Known rows, with every way that one mark hangs from another:
j_846(j_523(j_468(j_544(j_560)) j_763) j_765(j_807)): [ 13  -5   0 -37   2  13  -5   2  21   5 -23  -7  14 -18  21  -1 -16  14
   3 -14  13   3  14 -15   6  11  -5  -7 -11  23  -4  21]
j_846(j_523 j_544(j_560 j_763) j_765): [ 12 -11   4 -28   0   3 -10  -2  21  -2  -6  -9   0 -27  26  -8  -2  -2
 -11 -26  17  13  11 -19  -6   9  -8  -3  -9  24  -6  22]
j_544(j_468 j_560 j_763): [  6   1  11 -35  -7  -8  -6  -4  18 -10 -21  21  28  -7  17  -8 -13 -10
  13  -9  28   8  10 -29 -12  10  -8  -9  -7  14   9   7]
j_807(j_544(j_560 j_763)): [  6  -6   6 -36 -17  -4 -13  -1  19   1 -21  21   7 -16   6   0   0 -20
  18 -14  19   8   3 -29   6  14  -7  -6 -10  22  -4  13]
j_523(j_468(j_124(j_819) j_544(j_846)) j_763): [ 15  -2   3 -41 -12   2 -15 -13  11   2 -26 -25   2 -20   5   2   0  -4
  11  -6   4   1   8 -20  -9  -2  -5 -14 -19  20  12  12]
j_765(j_807(j_544(j_468 j_560 j_763)) j_846): [ 10  22   6 -38 -10  -7 -10  -5  18   4 -12  33  36  -5   1   5 -26 -19
  16   6  16   7  16 -36  15  12  -3 -18  -7  26  -1   3]
j_819(j_123 j_124): [  4  18  14 -39 -20   5   0  -2  17   8 -26   9  20 -14  21   6  25 -16
  17 -17   0  -6   0 -44 -25   2 -13 -11  -4  16 -22  15]
j_468(j_124(j_819(j_123))): [  4  20   2 -43 -13   2  -9 -10  21  11 -20  -9  10 -26   9   1   6  -9
  13  -9  -7  -5   3 -36 -18   1  -9 -13  -6  11  -8  19]
j_201(j_544(j_560 j_846)): [ 18   2  12 -31 -15   1 -13  -4  16   3 -28  14   9 -12  25  22  25  -6
   9  -9  18  10   6 -37  -3   6 -10  -5 -18  27   4   7]
j_544(j_468(j_124(j_819(j_123)) j_523) j_560 j_763 j_846): [ 13  11  11 -30  -3  -7  -8 -12  21  -5 -15 -33  18  -8  10  10   9 -15
   2  -1  18  14   2 -22  -3  -5  -3 -12 -19  19  -2  -2]
j_768(j_124): [ 10  10  -1 -42 -13  -4  -3   6  19   9 -21  29  29 -19  32  -3  14   3
  14  -5  -7  -6   2 -44 -16   2  -9  -7  -5  14  -3  16]
j_544(j_560 j_846(j_765)): [ 21  -7   3 -39 -12  -3  -6  -1   7   1 -15  18  14 -17  32  12  -4  16
   2  -6  11   6  10 -27  -5   5 -14 -10 -12  21 -10  15]
j_560(j_544(j_468(j_523))): [  5  10   3 -40 -16   2   0  -3   4  -9 -35 -11  13 -17  27  -5  11   2
  11 -10  13 -11  12 -35 -18  -1 -13  -4   2  17  17  23]
j_468(j_124 j_544(j_560 j_846(j_523(j_763)))): [ 16 -10  12 -32  -6   4 -11 -14  30   1 -16 -33  32 -24  27   6  20  11
 -17 -16   6  21   5 -26  -6  -9  -2 -18 -22  26   3   7]
j_768(j_124(j_819(j_123)) j_544(j_468 j_560 j_846)): [ 14  16  25 -34 -10  -9 -12  -1  16   9 -18   3  33 -14  37  19  21 -38
  11  -4   7  25  -3 -35   3   7  -4 -20 -20  26 -16  -9]
j_523(j_468 j_763 j_846(j_765(j_807(j_544)))): [ 20   6 -10 -45 -10   4 -10   4 -13   0 -21  16  -8  -7  -1  -1  -7  10
  27  -2   6 -21   6 -19  11  17  -9  -1 -11  27  -2  17]
j_846(j_523(j_763) j_544(j_468(j_124) j_560) j_765(j_807)): [ 13   2   2 -33   6  11 -10  -3  18  -9 -11 -20  33 -19  35  -2 -19  17
 -15 -10   4  16  17 -17  -7   3  -2 -13 -11  27  10  10]
j_560(j_544(j_468(j_523) j_763)): [  4   7   0 -37 -13   3  -2  -1   7 -13 -27  -9   0 -13  14 -13   5  -6
  13 -13  22 -11  10 -31 -12  -1 -10  -5   3  17  15  19]
j_765(j_807 j_846(j_523(j_468(j_124) j_763) j_544(j_560))): [ 12  14   5 -33   2   7 -10  -8  32  14 -18 -20  44 -23  14   9  -1   3
  -5   2  -1   0  16 -30   2   1   3 -14 -14  22   6  15]
j_544(j_846(j_765)): [ 21   5  -4 -42 -14  -3  -4   0  -3  -2 -15  18  -3 -13  23   1  -3  18
   8 -11   8  -4   9 -33  -9   6 -18  -7  -7  22 -11  21]
j_807(j_544(j_560 j_846) j_765): [ 21  -6  10 -40 -21  -6  -7   1   1   4 -21  26  10 -11  13  19  21  -7
  18 -11  14  27   8 -30   1  13 -19 -11 -15  29  -3  14]
j_468(j_124(j_819) j_523 j_544(j_560 j_763 j_846)): [ 17  -9   1 -28  -6   4 -15 -13  30   7 -12 -40  12 -30  19   7   9 -11
  -7  -4   5  24   6 -18   3 -15   0 -11 -24  24   3   6]
j_807(j_544(j_560 j_763 j_846(j_523(j_468(j_124)) j_765))): [ 20  -2  10 -37  -9 -15 -15  -3  12   1  -7  11  -1 -11   9  13   7  -5
  -5 -16  19  11  -1 -24   8  15  -7  -7 -16  27 -17   5]
j_768(j_124(j_819)): [  9   9  -1 -41 -12   0  -7   2  18  15 -22  22  19 -24  28  -4  -1  -8
  15  -3 -10  -9   3 -36  -8   3 -10  -6  -9  13  -6  17]
j_807(j_544(j_468 j_560 j_763) j_765(j_846(j_523))): [ 16   5  14 -38 -11 -22  -5  -7  17  -2 -10  28  18  -6  -5   6   5 -23
   3  -9  30  29  15 -32  -1  15 -12 -10  -9  28   8   9]
j_560(j_544(j_763 j_846(j_523))): [  9   6   7 -32 -12   8  -4  -2   7  -2 -17 -10  -7 -15  11 -11  15   2
  -1 -29  20 -14   2 -31   4   2 -13 -10  -4  23 -15  18]
j_765(j_807 j_846): [ 11  28  -6 -41  -9   5  -3  -2  18  16 -18  27  32 -16  11   0 -17   6
  16   5  -2 -13  17 -45   2   3  -8 -13  -2  18  -7  22]
j_846(j_523(j_468(j_124(j_819) j_544(j_560)) j_763) j_765): [ 14 -16   2 -40  -1   0 -12  -9  25   4 -20 -20   5 -30  19   1 -11   7
 -11 -13   7   8  11 -11  -9   4  -4  -6 -15  19   6  19]
j_544(j_468 j_560 j_846(j_765(j_807))): [ 19  12   8 -39  -6   0  -5   1   0  -5 -13  26  35  -2  37  11 -25  15
   6   0  13  10  15 -26   1  10 -13 -15 -11  23  -6   4]
j_560(j_544(j_846(j_523))): [ 10   9  10 -35 -15   8  -2  -4   4   2 -24 -11   5 -18  24  -3  20  10
  -1 -26  11 -15   4 -36  -2   2 -17  -9  -5  23 -13  23]

Rows:
[ 20  12   0 -45  -8  -2 -18  -2  -4  18 -10  24  13 -20  17  15 -13  -2
  14   4  -9  -6   6 -20  10  13  -8  -7 -17  21  -9   7]
j_523(j_468(j_124(j_819)) j_846(j_765(j_807(j_544(j_560)))))
[ 16   1   9 -29  -5  -7  -3  -5  14 -13 -22 -11  21  -2  20   3   7  -4
   7  -3  30  10   6 -25  -2   1  -7  -3 -17  22   4   5]
j_544(j_468(j_523) j_560 j_763 j_846)
[ 11  18  11 -34 -10   3 -11   1   4  -2 -15  24  26   3  12   5 -17 -13
  20  -7  20   9   7 -28  21  15  -8 -15 -14  29 -11  -1]
j_765(j_807(j_544(j_468 j_560 j_763 j_846)))
[  9   8   1 -35 -12   1  -3  -4  -2 -12 -22 -12   0 -11  13 -14  17  -4
  12 -12  19 -15   7 -29  -7  -2 -10  -3  -2  21  13  15]
j_560(j_544(j_468(j_523(j_846)) j_763))
[  2   9   6 -40 -15   1  -5  -2   3 -12 -22  13   4 -11  12 -16  -5  -8
  14 -18  22 -10  10 -33 -13   5 -13 -14   6  16  12  14]
j_560(j_544(j_468 j_763))
[ 19  15   7 -33   6  -3  -8  -2  14  -6   2  12  30  -2  27   3 -20  15
 -17 -10  17  15   7 -23   6   4  -5 -15 -13  24 -14  -4]
j_544(j_468(j_124) j_560 j_763 j_846(j_523 j_765(j_807)))
[ 18  10  -9 -38  -2 -10 -10  -8   2  -9  -7  -6  -4 -14  11 -10  -8   0
   0   1   9  -3   7 -20 -11  -3  -6   1 -10  19  10   9]
j_544(j_468(j_124(j_819) j_523(j_846(j_765))) j_763)
[ 19   9   7 -33  -3   0 -14   7   4  -5  -8  30  15  -5  28   6 -19 -12
   8  -8  26  24   9 -25  13  12  -5 -16 -12  30 -12  -3]
j_768(j_544(j_468 j_560 j_763 j_846(j_765(j_807))))
[ 14   1   5 -34 -13   2  -9  -8  10  -2 -11  -4   0 -13  10  -9   7  -9
  11 -21  18  11   7 -30  -1   0 -10 -16 -12  26  -4  12]
j_468(j_544(j_763 j_846))
[ 19   4   0 -43 -21  -7 -10  -1  -6  -2 -16  20 -11 -11  14   7   2   1
  13 -13  10   2   6 -33   2  14 -17  -7  -9  30 -13  18]
j_807(j_544(j_846(j_765)))
[ 17   6   5 -38 -12 -12 -10   0  -1  -2 -12  14 -23  -4  -1   1   4  -8
   8 -23  25  -3   0 -26   9  21 -13   0 -11  30 -22  16]
j_807(j_544(j_763 j_846(j_523(j_468) j_765)))
[ 11  28   1 -34   1   5  -7 -11  22   0 -12 -21  40 -15  13  -5  -9   6
  -8  -2   0   1  19 -36  -5  -2  -1 -16  -8  26  11  13]
j_765(j_807 j_846(j_523(j_763) j_544(j_468(j_124))))
[ 17   7  16 -29 -10  -7 -14  -6  12 -11 -20  19   6   2  14  13  11 -18
  10 -10  34  16   7 -32  -3   9  -8  -8 -16  28  12  -5]
j_201(j_544(j_468 j_560 j_763 j_846))
[ 17   7  15 -36  -7 -13   0  -9  16   2 -14   4  32 -18  20   7  16  -7
  -3  -9  15  27  23 -36 -21   6 -15 -11  -9  24  17  20]
j_807(j_765(j_846(j_523 j_544(j_468 j_560))))
[  7   2   4 -37  -6   2  -1  -2  18   1 -39  -9   4 -12   7 -11  10   9
  11 -19  20 -20   4 -29 -10  14  -9   6 -10  15   0  30]
j_846(j_523(j_468 j_763))
[ 21   1   5 -40 -14 -14 -14  -9   5  -5 -17  -6  12 -15  26  20  -5  -6
  -2   3   8  19   9 -21  -1   4 -10  -5 -19  28   4   4]
j_807(j_544(j_468(j_124(j_819) j_523) j_560 j_846(j_765)))
[ 10  21   7 -40 -13  -6 -16 -10  12  -3 -26  18   7 -14  19   8   2 -14
   9  -6   9   7  11 -38 -22   6 -10  -5  -9  20  23   7]
j_201(j_544(j_468(j_124(j_819))))
[ 17   4   7 -31  -4 -10  -7  -7  19 -12 -15 -13  29  -6  22   7  10   2
  -4   1  20  15   4 -28 -10  -6  -3  -8 -17  19   9  -1]
j_544(j_468(j_124 j_523) j_560 j_763 j_846)
[  9  16   8 -35  -6  -1  -6  -7  25   3 -23   4  41  -7   5   4 -17  -4
   2   1  16   2  15 -32  17  11  -2 -11 -12  30   0  10]
j_765(j_807(j_544(j_468 j_560)) j_846(j_523(j_763)))
[ 21  -7   5 -35  -5  -7 -14  -3  -5   0  -7   6  -2 -19  18   0  10  -8
  15 -11  13   0   8 -18  -8  12  -9  -4 -14  22   4  13]
j_523(j_468 j_846(j_544(j_560 j_763) j_765))
[ 17  17  14 -33 -11  -4  -9  -5   9   5 -31   6  -8  -4  16  14  35  -5
   8 -22  23  -6   2 -40  -5  15 -13   5 -16  27  -4  16]
j_201(j_544(j_846(j_523(j_468))))
[ 19  -1  -2 -45  -8  -2 -14 -14   2   2 -12 -28 -13 -23  -2   0  10  -4
  12  -6  -2  -2   6 -15 -11   0  -5 -14 -14  22   7  12]
j_523(j_468(j_124(j_819(j_123)) j_544) j_763 j_846(j_765))
[ 15   7  -6 -40  -6  -4 -11  -8   3  -9 -14 -22   3 -27  33  -1  -9   0
  -2  -3  -3  12  18 -22 -26  -1 -10  -3  -7  22  20  21]
j_846(j_544(j_468(j_124(j_819) j_523)) j_765)
[  8  -8   6 -36 -15  -5  -7  -4  17 -12 -39 -12  20 -11  14   5   6  -9
  16   0  21   9   9 -25  -3   9  -5   1 -14  26  19  15]
j_807(j_544(j_468(j_523(j_763)) j_560))
[  7  -3  15 -30  -1   1  -9 -12  26 -12 -24 -36  37 -21  30  -4  10   3
 -13 -16  12  15  11 -23 -20   1  -2  -9 -16  22  21  12]
j_846(j_523(j_763) j_544(j_468(j_124) j_560))
[ 19  -4   6 -34  -5  -8 -12  -7  -6 -12  -2   5   9 -15  25  -7   0  -6
   5 -11  15  11  13 -19 -10   7 -10  -8 -12  26  11   7]
j_523(j_846(j_544(j_468 j_560 j_763) j_765))
[ 11  17  10 -41 -11 -12  -9   8  12   2 -22  34  33 -14  41   0  17 -20
  13  -7   6  14   1 -47 -15   8  -5 -11  -7  21   3   3]
j_768(j_124 j_544(j_468))
[ 13  14   8 -33  -4  -5 -10  -8  13   7 -14  -6  -5 -11   2  -5   4  -5
   1 -19  17 -10  -2 -27   2   8  -9  -3 -17  17 -18  13]
j_544(j_763 j_846(j_523(j_468(j_124(j_819)))))
[ 20  12 -16 -37  -4   9  -1   4   0   6 -18   0   5 -17  24  -2   7  22
  13  -1  -2 -15   8 -29   2   0 -10   7  -9  24  -7  27]
j_468(j_523(j_846(j_765(j_807))))
[ 17   0   0 -42 -11   3  -6  -2   2  -4 -19 -16  -8 -19  17   2  10  23
  -8 -17   8 -16   5 -25  -9   0 -12 -11  -3  22  -2  18]
j_560(j_544(j_846(j_523(j_468(j_124) j_763) j_765)))
[ 15  18  -5 -38  -2 -10  -8 -10   5  -8  -5 -20  -8 -12   2  -7   6  -8
   6  -3   9  -1   3 -22 -12  -2  -5  -4  -9  19   2   8]
j_544(j_468(j_124(j_819(j_123)) j_523(j_846(j_765))) j_763)
[ 12  20  -7 -39   0   5 -13   1   2 -11   2  12  12 -13  23  -9 -29   2
   4  -9   2  11  17 -26 -12   4  -6 -18   1  23   9   8]
j_846(j_544(j_468(j_124) j_763) j_765(j_807))
[ 12  11   1 -40   0  -1 -12   4  18  11  -9  23  11 -14  14   7 -14   2
   1 -13   8   3   4 -24  10  18  -4  -5  -8  22 -18  12]
j_846(j_523(j_468(j_124)) j_765(j_807(j_544(j_560 j_763))))
[  9  17   5 -26   2   9  -8  -6  32  15  -7  -6  34 -21  13  -2  -8  -8
  -3  -8   8   4  16 -33  13   4  -1 -13 -10  25  -9  16]
j_765(j_807 j_846(j_523 j_544(j_560 j_763)))
[ 20   4  10 -34   1 -15  -8  -7  15 -12   0   7  22  -6  25   2  -7  12
 -21 -13  23  17   5 -24  -8   3  -8 -12 -14  22  -5  -2]
j_544(j_468(j_124) j_560 j_763 j_846(j_523 j_765))
[ 14  18   9 -35  -9  -8 -18  -4   5  -4 -12  10   4 -12  15  -2  -3 -26
   6 -11  19  16   2 -31  -2   5  -5 -15 -14  25  -3  -1]
j_768(j_544(j_468(j_124(j_819)) j_763 j_846))
